Known rows, with every step that occurs:
dalin > segam > fofi > gusit: [ -7.8   5.4  15.0 -14.2 -31.8   5.1 -14.0  -6.2  18.7  -6.2 -26.6   3.7
   6.2  19.1   7.1  20.2 -14.3   8.0   1.0  13.5 -16.5 -14.4   0.6]
tupoku > tipamib > gusit > zeleg > nabi: [-11.1  38.8  14.6 -17.9  -4.8 -16.2  29.3  -5.6   8.9  10.3 -20.8   5.1
   5.1   1.2 -26.6 -54.9 -15.1   9.1  -8.3  25.9 -43.2  -3.7  -7.6]
fofi > gusit: [ -9.2  14.3  14.8 -10.8 -23.4   0.7  -4.7 -10.0  22.2  -6.0 -26.9  -4.4
   1.2  13.7 -19.3   3.6  -9.8   1.0  -1.3   3.8 -31.8 -21.4 -11.3]
dalin > segam > fofi: [ -5.5   5.0  15.5 -14.1 -26.0  10.0 -19.7  -7.5  16.0  10.7 -23.1   2.3
  19.5   7.3   2.1  17.4 -12.9   7.0  -2.0   5.8 -18.5 -17.7   1.5]
dalin > segam > fofi > gusit > zeleg: [ -9.2   5.1  12.5 -13.4 -33.3  -0.6  15.1  -6.4  23.1  -3.8 -26.7  16.7
   6.1  18.5   6.0  25.9 -15.5   8.0  -0.9  11.0 -18.8 -10.1   3.6]
segam > fofi > gusit > zeleg: [-16.2   6.0  13.6 -15.6 -30.9   3.0  12.1 -10.5  27.3  -3.8 -25.9  14.0
   2.4  12.0  20.6  22.5 -13.6   4.5  -2.6  17.5 -31.2 -15.3  -6.7]
fofi > gusit > zeleg > nabi: [ -8.6   9.1  10.6 -25.0 -12.1 -12.1  25.0  -3.7  19.6   4.6 -33.0   5.3
   3.7  14.5 -10.6 -17.8 -10.9  10.4  -4.0   4.4 -36.3 -17.5  -5.9]
segam > tipamib > gusit > zeleg > nabi: [-10.4   9.6  11.1 -18.0  -3.2 -11.4  30.9  -5.1  15.9  10.6 -19.8   5.1
   4.1   3.4   8.6 -38.5 -14.9   4.2 -18.7  28.8 -31.8 -18.0  -5.9]
dalin > segam > tipamib: [ -2.8   2.4  13.1  -5.2  -9.5   2.1  -1.1  -7.9  19.0  13.6 -22.7  -2.1
  20.3   7.3 -12.4  10.0 -11.7   0.2  -9.1  -4.8 -12.1 -23.4   1.4]
segam > fofi > gusit: [-14.8   5.5  15.7 -17.4 -29.3   7.0 -17.7 -10.2  21.3  -8.2 -26.3   2.0
   1.5  12.8  19.6  19.0 -13.2   3.4  -0.3  20.2 -30.1 -20.3  -8.4]
zeleg > gusit: [ -9.7  29.1  13.5  -9.7 -20.0 -13.2  -9.3 -10.8  22.8   5.2 -28.9  -9.7
  20.1   5.7 -34.7 -15.7 -11.0  -3.6  -7.6  10.8 -24.4 -25.1  -8.4]
gusit > zeleg: [ -8.1  15.1  12.7  -9.5 -18.5   2.2  20.2 -10.8  25.4  15.6 -22.6   7.0
  16.9   0.9 -22.0   5.7  -8.4   1.7  -8.6  -2.4 -35.0 -20.4  -9.0]
fofi > segam: [ -4.6  15.0  16.7 -10.0 -16.3   2.6  -5.9  -4.5  17.6  17.5 -28.0  -6.1
  35.3  -9.2 -24.8   0.9 -11.7   2.9  -0.9   0.1 -33.6 -21.1 -12.1]
tipamib > miku: [ -5.5  16.9  15.6 -18.0 -25.3   7.3  -7.2 -10.3  24.8  14.1 -21.0  -5.6
  -3.6  -6.1 -24.5 -15.7  -9.1  -3.9  -3.6   2.1 -33.2 -14.7 -12.8]
tipamib > gusit > fofi > segam > dalin: [-13.4  13.3   4.4 -14.8 -25.5   5.0 -28.2  -4.2  13.9  18.1 -25.9  -2.1
  23.9  -3.3 -21.3 -10.5 -17.6   3.4  -8.9  26.2 -43.9 -21.4 -11.8]
tipamib > gusit > fofi > segam: [-13.1  26.7  19.2 -10.0 -23.7  -0.8 -25.0  -4.0  15.4  14.6 -18.8   1.3
  25.4  -5.9 -29.6 -12.0 -14.5   2.7  -8.9  25.9 -38.9 -22.2 -13.6]
nabi > dalin > segam > fofi > gusit > zeleg: [ -9.5  19.5  -1.4 -15.0 -33.5   3.6  11.9  -3.5  24.2  -2.4 -26.0  15.3
  18.1  21.6   6.5  25.5 -24.2   9.6  -0.9  16.4 -27.9  -6.5   4.4]
nabi > dalin > segam > fofi > gusit: [ -7.8  18.9   0.2 -17.1 -30.5   9.4 -16.9  -3.5  19.0  -6.3 -25.7   3.5
  17.9  21.0   6.3  21.2 -23.4   9.3   1.3  15.2 -25.7 -10.6   3.5]
segam > tipamib > gusit > zeleg: [-12.3  14.6  12.4  -1.8 -15.5  -3.7  30.7 -10.8  23.6   3.5 -13.2   8.4
   3.0   3.4   2.0 -12.5 -15.5  -3.7 -17.4  27.9 -29.7 -17.8  -8.5]
nabi > tutum: [ -1.7  28.7  14.3  -6.3 -17.0   1.1 -12.7 -10.2  22.1  10.7 -25.1   2.3
  15.8  10.5 -21.1  10.4 -16.0  -0.9  -1.7  -1.1 -50.3 -34.4 -16.4]
tupoku > tipamib > segam > fofi > gusit: [-17.2  21.7  18.8 -18.7 -21.7  -0.2  -8.3 -10.3  20.1  -2.2 -19.5   4.8
  13.1   2.3   7.9 -17.0 -17.5  15.1  -4.3  29.8 -28.7  -1.1 -11.0]
zeleg > nabi > dalin > segam > fofi: [ -3.5  15.7   0.0 -33.5 -13.9   7.1 -23.3   1.4  10.1  18.1 -29.2  -4.4
  33.2   9.9   8.6 -10.9 -22.6  15.6  -2.1   9.6 -30.3 -14.6   6.7]
tupoku > tipamib > gusit: [-10.9  42.4  18.1  -2.4 -15.0  -2.8   2.1 -11.2  11.6   2.1 -15.4  -2.8
   1.6   1.2 -34.0 -33.9 -14.6   0.2  -5.8  27.5 -38.7  -7.3 -13.2]
tupoku > tipamib: [ -9.6  33.1  17.9  -5.4  -9.4   1.9  -4.9 -11.8  15.1  13.7 -20.8  -2.0
  14.8  -3.2 -32.6  -4.0  -9.7   1.6  -2.6  -1.0 -37.4 -13.9 -11.5]
dalin > segam > fofi > gusit > zeleg > nabi: [ -7.9   0.7  11.1 -30.3 -21.6 -10.1  13.9  -0.4  15.3   3.0 -33.4  11.3
   7.2  19.7  13.3  -3.1 -14.8  16.8  -2.0  12.4 -20.9 -10.9   5.9]

Rows:
[-14.4  16.3  -1.9 -33.8 -19.4  -2.6   7.9  -1.1  20.5   0.8 -32.3   8.6
  13.7  14.2  27.9  -1.5 -21.8  13.2  -2.5  23.1 -44.1 -12.8  -1.2] => segam > fofi > gusit > zeleg > nabi > dalin
[ -2.3  17.5   0.6  -5.8  -9.7   6.0  -5.0  -4.7  20.4  12.4 -22.5  -3.8
  32.2   8.6 -11.9  11.0 -20.4   0.6  -8.8  -1.3 -21.4 -19.4   2.1] => nabi > dalin > segam > tipamib
[-10.3  13.0  16.6  -2.0 -13.3  -1.6   5.1  -4.3  16.5   4.4 -18.4  -5.1
  21.6  -7.2  -2.2 -16.6 -18.2  -2.7 -11.2  31.8 -27.4 -18.7 -12.3] => fofi > segam > tipamib > gusit
[-16.5  14.8  17.2  -7.3 -13.7   2.9 -25.6 -10.9  19.5  10.5 -11.8   4.6
   4.0   3.8  -3.7  -6.6 -13.1  -3.3 -17.9  25.1 -30.6 -28.2 -11.6] => segam > tipamib > gusit > fofi
[-15.0  23.3  19.5 -17.8 -14.2   6.9 -12.4 -11.5  18.2  16.3 -15.7   2.6
  26.0 -10.5   5.0 -18.4 -16.5  13.5  -8.6  20.4 -30.1  -3.4  -9.9] => tupoku > tipamib > segam > fofi
[ -8.5   2.0  16.4  -6.4  -7.2   0.4  -0.7  -4.8  20.5  15.9 -25.5  -3.7
  35.1 -11.0   0.8   7.6 -11.7  -2.1  -7.1   5.3 -26.3 -25.8  -9.9] => fofi > segam > tipamib
[-10.4  14.6  12.0 -10.0 -23.6  -4.9  25.8  -9.4  26.9  -2.9 -26.2  10.1
   2.7  13.9 -15.2   7.4 -10.7   2.7  -3.9   2.9 -34.9 -17.8  -9.9] => fofi > gusit > zeleg
[-14.0   3.8  16.5 -22.4 -28.0   6.3 -12.6  -9.7  25.7  -3.5 -21.3   1.4
  13.9   6.8  17.2 -10.3 -17.8  12.3  -8.3  26.1 -26.0 -12.0 -10.7] => tipamib > segam > fofi > gusit
[-15.3  31.0  16.6 -15.1 -21.6 -15.1 -34.9 -11.4  23.2  15.1 -27.4   0.4
  22.7   5.9 -38.8  -6.4  -8.7  -1.9 -11.7   8.7 -27.6 -32.1  -7.5] => zeleg > gusit > fofi
[-12.0  42.9  15.8  -0.4 -15.9  -6.9  31.0 -11.2  15.8   4.0 -13.9  10.0
   2.3   1.5 -33.3 -28.4 -14.3   1.1  -8.2  26.5 -39.3  -2.9 -11.4] => tupoku > tipamib > gusit > zeleg
[ -6.0  15.7  -0.4 -33.2 -20.6   2.5 -17.5   2.3  12.0  -0.3 -33.4  -0.9
  18.8  21.9  14.1  -6.0 -24.6  16.5   1.6  16.4 -29.1 -11.0   6.4] => zeleg > nabi > dalin > segam > fofi > gusit
[-11.8  12.2  14.4  -1.7 -15.0  -6.0  35.1  -4.4  21.2   7.6 -17.0   9.3
  22.3  -7.6  -0.7  -9.3 -18.2  -2.3 -13.5  30.2 -29.1 -15.0  -9.9] => fofi > segam > tipamib > gusit > zeleg
[-11.5   3.8   4.6 -18.6 -18.8   8.8 -33.5  -4.6  17.4  30.3 -32.4  -3.2
  35.1  -6.3 -19.5  13.1 -12.3   4.2  -4.8  -2.0 -41.9 -27.9  -9.9] => gusit > fofi > segam > dalin
[ -0.7  35.5  -3.9 -21.1 -13.2  -8.3  24.5   2.1  11.8  11.9 -22.9   4.3
  23.4  14.7 -30.3 -46.6 -24.5  11.2 -10.9  22.7 -36.1  -4.9   3.2] => tipamib > gusit > zeleg > nabi > dalin > segam
[-14.1   4.8  18.3 -10.9  -7.6   0.8 -27.1  -4.8  21.2  25.9 -22.4   4.0
  36.0 -11.1  -1.8  18.1  -9.7   0.7 -10.8   0.1 -30.6 -32.7  -9.3] => gusit > fofi > segam > tipamib
[ -1.5  23.3  -4.6 -25.5 -14.5 -12.3  25.9   2.7  17.1   4.2 -32.9   4.7
  20.1  23.3 -26.7 -18.1 -20.7  13.9  -2.5   0.0 -33.0  -9.1   5.6] => fofi > gusit > zeleg > nabi > dalin > segam
[ -9.8   8.6  12.8 -18.2  -3.7 -15.3  33.6   1.5  13.6  14.1 -24.1   3.9
  24.9  -6.8   6.4 -40.3 -17.3   5.7 -13.8  31.1 -32.5 -14.9  -7.0] => fofi > segam > tipamib > gusit > zeleg > nabi
[ -2.1   3.7  14.0 -12.6 -16.2   2.1  -0.5  -7.0  24.1  13.9 -19.1  -2.5
   0.3  -1.4 -14.5  -5.0 -11.4  -2.8  -7.3  -0.4 -12.4 -14.1  -2.1] => dalin > segam > tipamib > miku
[ -4.7  13.1  -5.0 -22.8  -4.2 -12.5  30.2   2.1  19.8   4.2 -31.4   5.7
  20.5  22.0   0.0  -9.2 -22.3  10.2  -9.6   5.9 -25.3 -12.5   7.2] => fofi > gusit > zeleg > nabi > dalin > segam > tipamib
[ -4.2  52.9  -1.3 -16.6  -6.9 -14.1  29.4   1.0   6.8  13.9 -21.1   5.3
  22.7  10.9 -41.1 -52.6 -25.4  13.0  -8.0  23.9 -38.7   5.3   3.6] => tupoku > tipamib > gusit > zeleg > nabi > dalin > segam
[-15.6   3.7  13.9 -22.9 -30.0   1.0  16.6  -9.1  29.7   0.4 -19.6  15.9
  14.9   6.7  20.5  -7.2 -17.8  12.9 -10.7  25.1 -27.5  -7.2  -7.9] => tipamib > segam > fofi > gusit > zeleg
[ -2.6  22.5  -1.2 -18.3  -4.4  -5.0   0.2   1.5   9.4   9.2 -21.5  -8.3
  20.7  13.8  -6.9 -41.7 -24.9   6.7 -14.2  28.9 -24.9 -13.8   3.3] => zeleg > nabi > dalin > segam > tipamib > gusit
[-10.9  14.4  13.9  -2.1 -13.2   1.1   1.3 -11.1  18.8   0.1 -14.7  -3.5
   2.1   3.4   0.7 -17.4 -15.0  -4.0 -14.7  30.3 -26.3 -22.1 -11.3] => segam > tipamib > gusit
[-13.5  15.3  -1.6 -40.0 -18.4  -2.3  13.5  -0.9  23.9   4.7 -26.7   9.2
  27.3   9.0  25.2 -32.9 -27.1  22.2  -9.5  29.8 -40.3  -4.4  -2.9] => tipamib > segam > fofi > gusit > zeleg > nabi > dalin
[ -9.5  12.8  11.5 -33.4 -19.4 -12.8  13.3  -3.6  24.2   5.1 -27.5  18.0
  16.0  16.0  25.9 -23.5 -25.7  20.6  -7.1  27.8 -46.1 -18.5 -10.4] => tipamib > segam > fofi > gusit > zeleg > nabi > tutum
[ -5.3  21.1  11.6 -14.0  -3.2 -22.0  30.4   2.2  15.8  13.1 -25.0  11.7
  25.3   2.6   6.2 -30.6 -25.6   5.0 -11.8  32.1 -47.7 -25.1 -12.1] => fofi > segam > tipamib > gusit > zeleg > nabi > tutum
[-10.3  24.9  -3.0 -20.5  -4.0  -8.6  27.0  -2.1  17.4   9.3 -20.6   3.0
  16.4   6.0   7.3 -38.6 -24.5   3.0 -18.0  30.9 -41.4 -13.5  -3.8] => segam > tipamib > gusit > zeleg > nabi > dalin
[-16.3  45.0  20.2  -4.8 -13.7  -2.6 -26.6 -10.9  12.3  12.4 -12.6   4.8
   4.5   1.0 -36.9 -20.8 -12.2   1.8  -8.8  25.0 -41.5 -14.2 -12.9] => tupoku > tipamib > gusit > fofi
